Each row was made from one path, in order. Every step used is in the known rows, and no mark comes twice. Write each row's path.
Known rows
tela -> tigeb -> pafa -> doga -> livafi: [ -4 -13   6  20 -26 -25   6  -3  -2   7  -4  -8   3  12 -20  -1   9 -14
  -1  24  -3  11   0]
tela -> tigeb -> livafi -> guku -> pafa: [ -2 -13   6   8 -13 -12  12 -18  -9   9 -11 -13   3  19 -28  -5   9   4
  13  12  12  14  -2]
pafa -> doga -> tigeb -> livafi -> mamo -> tela: [-14 -12  17  16 -27 -14  -3   3   2  11   7  -3 -13 -10 -13  15   9 -22
   2  12   9  -5 -19]
tigeb -> pafa: [  4  -9   9   0 -24  -4   3  16   9  -3  -6 -17   5   6  14 -10  12  16
 -12  40   9   2  27]
doga -> livafi: [-24  10  14  17 -11 -16   6 -12  -3  12  24   7  11 -20  16 -12   1  10
 -18  21   1   1   1]
pafa -> tela -> livafi -> mamo -> tigeb: [  3 -11   3  -2 -28   1  -3 -11  -3  17  11   7   7 -10  20   0 -17  14
  30  -8  -2   1   5]
livafi -> mamo -> tigeb -> pafa -> doga: [  8   8   1 -11 -14 -15  -6   6  16 -10  -7  -3  -3  -5   2   2 -14 -12
  17  15  10   7  31]
doga -> tigeb -> livafi -> guku -> pafa -> mamo: [-14 -27  23   5 -30   9  11  -4 -10  28  14 -11 -21 -14 -11 -13   6   1
  13  13   9  -3  14]
guku -> pafa -> mamo -> tela: [  7 -22   9   1 -17  -8  -2   0  19   4  10  -1  18   1  13   7  13  15
  12  20  32  -4   9]
tela -> tigeb -> pafa: [  6 -13   6  10 -19 -11   6  -3  -3   5 -18 -14   5  10 -11  -6  12  -2
   9  26   4  16  12]
mamo -> tigeb -> pafa -> livafi: [ 16   5  12  -8 -23 -17  -8  22  -4   1 -13 -23   4   3  -8  -5 -21   5
  10  38  -4   1  30]
tela -> livafi -> mamo -> tigeb -> pafa: [ -9 -22   7  -1 -14  -9  -6   0 -10   2  -8  -4 -11   7   3  -7 -14   2
   7  11  -3  11  32]
doga -> mamo -> tigeb -> pafa: [  3   0  14  -1 -32   8 -11   3 -18  -4 -26  -4   7  -7  -3  -7 -15  -2
   9  24  27   0  17]
tigeb -> livafi -> mamo: [ -4 -12  -3   8  -1  -7  -4 -15  19  -8  -2 -11  -5  -5   5  -4   6  -1
  -3   4   9  14  29]
doga -> tigeb: [-13  -5  29   5 -22  18   5  -1 -17  27   6  -3 -12 -40   6 -10  17  -1
  17  26  12  -1  -5]
mamo -> tigeb: [ 15  32  19 -11 -12 -16  -6  10 -23   6 -17  -9  13 -15  11  -7 -19   9
  22  24  10   1   0]
mamo -> tela -> livafi: [ -7 -13  22   7 -10 -18  -4   7 -11   4 -19  -6  12  18   9   8  -6  18
  -5   9   3  -5 -10]
pafa -> mamo -> tigeb -> livafi: [ 18   1   5   0 -17 -29 -12  -3  -8  -2  -6 -14  11  -5  11 -19 -27  -6
  12  -1  -4   8  35]
tigeb -> pafa -> doga -> mamo -> tela -> livafi: [ -8 -27  12  12 -40 -11  -5  17   3  -6 -10 -10   1  25  -7   7   4  -3
 -21  31  11  -7   8]
doga -> mamo -> tigeb: [  1  11  15  -3 -25  11 -13  -6 -25  -3 -24   3  13 -18  -2  -8 -15  -3
  16  18  32   1   1]
guku -> tigeb -> livafi -> mamo -> tela: [ 11  -9  11  19 -22 -12   6 -12   8   6   3 -21  -7  13  -7  13  -1 -10
   5  25   9  -2  17]
tela -> livafi -> mamo -> tigeb -> pafa -> doga: [-11 -22   7   0 -19 -14  -8   2 -10   0  -4  -2 -11  11  -3  -2 -12  -5
   4  12  -4   8  21]
mamo -> tigeb -> livafi -> guku -> pafa -> doga: [  9  18  16  -8 -21 -26   2   9 -16   6 -10 -16   2  15 -12   0 -23   9
  14  18  12  -5   0]
pafa -> doga -> mamo: [-12   5  10   6 -30   1  -9  -3  -9  -9  -1   9  16  -8 -10   7  15 -13
  -9  26  33  -4 -33]
tela -> tigeb -> livafi -> guku: [ -1  -5   7   7 -11 -15  12 -18 -14   6 -16 -15   5  17 -26 -10   5   1
  10   8   5  16  -3]
mamo -> tela: [  5   9  20   1  -7 -16  -2   8   3  -2 -19  -7  22   5  14  10   0  18
   0  15  15  -7 -13]

Write each row's path
[ 10 -19   4   0 -28 -12  -1  12  15  -6   1 -17   8   8  16 -18   2   6
 -10  26   0   4  46]	tigeb -> pafa -> mamo
[ 11  17  16 -10 -17 -20   4   7 -18   8 -13 -17   3  11  -6  -5 -23  16
  16  17  11  -3  10]	mamo -> tigeb -> livafi -> guku -> pafa
[-21  14  12  17 -23 -27   1  -2  -3   5  25   9  13  -7   1   4  10  -7
 -21  26   7  -6 -31]	pafa -> doga -> livafi
[-17 -13  27   4 -25  11  12  -4 -18  27   7 -12 -21 -17 -11 -14   6   3
   9  16   6  -2   5]	doga -> tigeb -> livafi -> guku
[  1 -34  -1  -1 -19  -5  -4  16  38 -11   0 -19   2  14 -14   2   5   1
 -11  35  -1   3  44]	tigeb -> pafa -> livafi -> mamo -> tela
[-11 -15   8  -3  -9  -6  -7  -7 -15   2  -6   1  -6   0   3  -6 -13   1
  11   7   0  12  20]	tela -> livafi -> mamo -> tigeb
[  4 -27   6   6 -39  -1   3  10   7  12   6 -12   3  12  20  -6  -2  23
   0  22  -6  -3  26]	tigeb -> pafa -> tela -> livafi
[ 13 -23   7   2 -27 -22  -2  17  19  -7  -8 -19  10  19  15 -10  -6   7
 -10  19  -2  -1  43]	tigeb -> pafa -> mamo -> tela
[  5  -5  17  22 -46 -17  12   5   1  12  20 -18  -3  17  -8   8   5 -10
 -11  54   3 -12   6]	guku -> tigeb -> pafa -> doga -> livafi
[ 12 -12   5   1 -37   0   4  13  16   8   4 -12  10   3  24  -5   3  22
   4  26   3  -4  23]	tigeb -> pafa -> tela
[-10  11  15 -23 -26   2  21   5  -1   3  15   3  17  20 -18  -1  15  26
   1  35  39 -14 -28]	livafi -> guku -> pafa -> doga
[  7  -8  15  18  -6 -29  -1  -5   0   4 -29 -14  12  19  -7  12  -2   2
   7   0   4   5  -9]	mamo -> tela -> tigeb -> livafi
[  0 -11  -3 -12  -4   1 -12  -2  23  -9   6  -8   8 -15 -25   1  -4 -10
  12  27   3  10  26]	pafa -> livafi -> mamo -> tigeb
[  0   1  13   5 -25   5 -15  -9 -21  -3 -25  -5   6 -11  -5  -6 -17  -6
  11  12  27   3  10]	doga -> mamo -> tigeb -> livafi
[ -9 -41  25  12 -37   2   1  12  -8  25   3 -13 -22 -11   3 -11  -2  -5
   7  17  -7  -2  31]	doga -> tigeb -> pafa -> mamo -> tela -> livafi
[  0  -8  12  -4 -41   6  13 -10 -16  23  20   1  13   9   7  -5 -10  26
  19   7   0 -11 -12]	pafa -> tela -> livafi -> guku -> tigeb
[  8  -9  15  13 -18 -31   1  10   5   0 -27 -13  13  26 -10  17  -1  -1
   4  13   4  -1 -11]	mamo -> tela -> tigeb -> pafa -> doga
[  1 -15  -2  16  -3 -14   0 -26   3   1 -16 -10  -2   1 -18  -2   9 -14
  16   1   5  25  13]	tela -> tigeb -> livafi -> mamo
[-23   2  12   5 -26 -11  23 -16   0  23  34  12  11   3  -6  -9  -4  22
  -1  13   9  -8  -8]	doga -> livafi -> guku -> pafa -> tela -> tigeb
[ 24  15  12  -7 -32 -17  -2  19  -8  11 -12 -15   7  -2  16  -4 -28  14
  25  21  -1  -5  22]	mamo -> tigeb -> pafa -> tela
[  0 -13   8   4 -31   5  -1  -9  -9  20  14   4  15  -9  24  -4  -4  25
  17   2  -1  -3  -8]	pafa -> tela -> livafi
[-11 -37  19   8 -42  18   6   5   0  31  14  -5 -26 -23   6  -6   3  -1
  21  16  -3  -2  27]	doga -> tigeb -> pafa -> tela -> livafi -> mamo
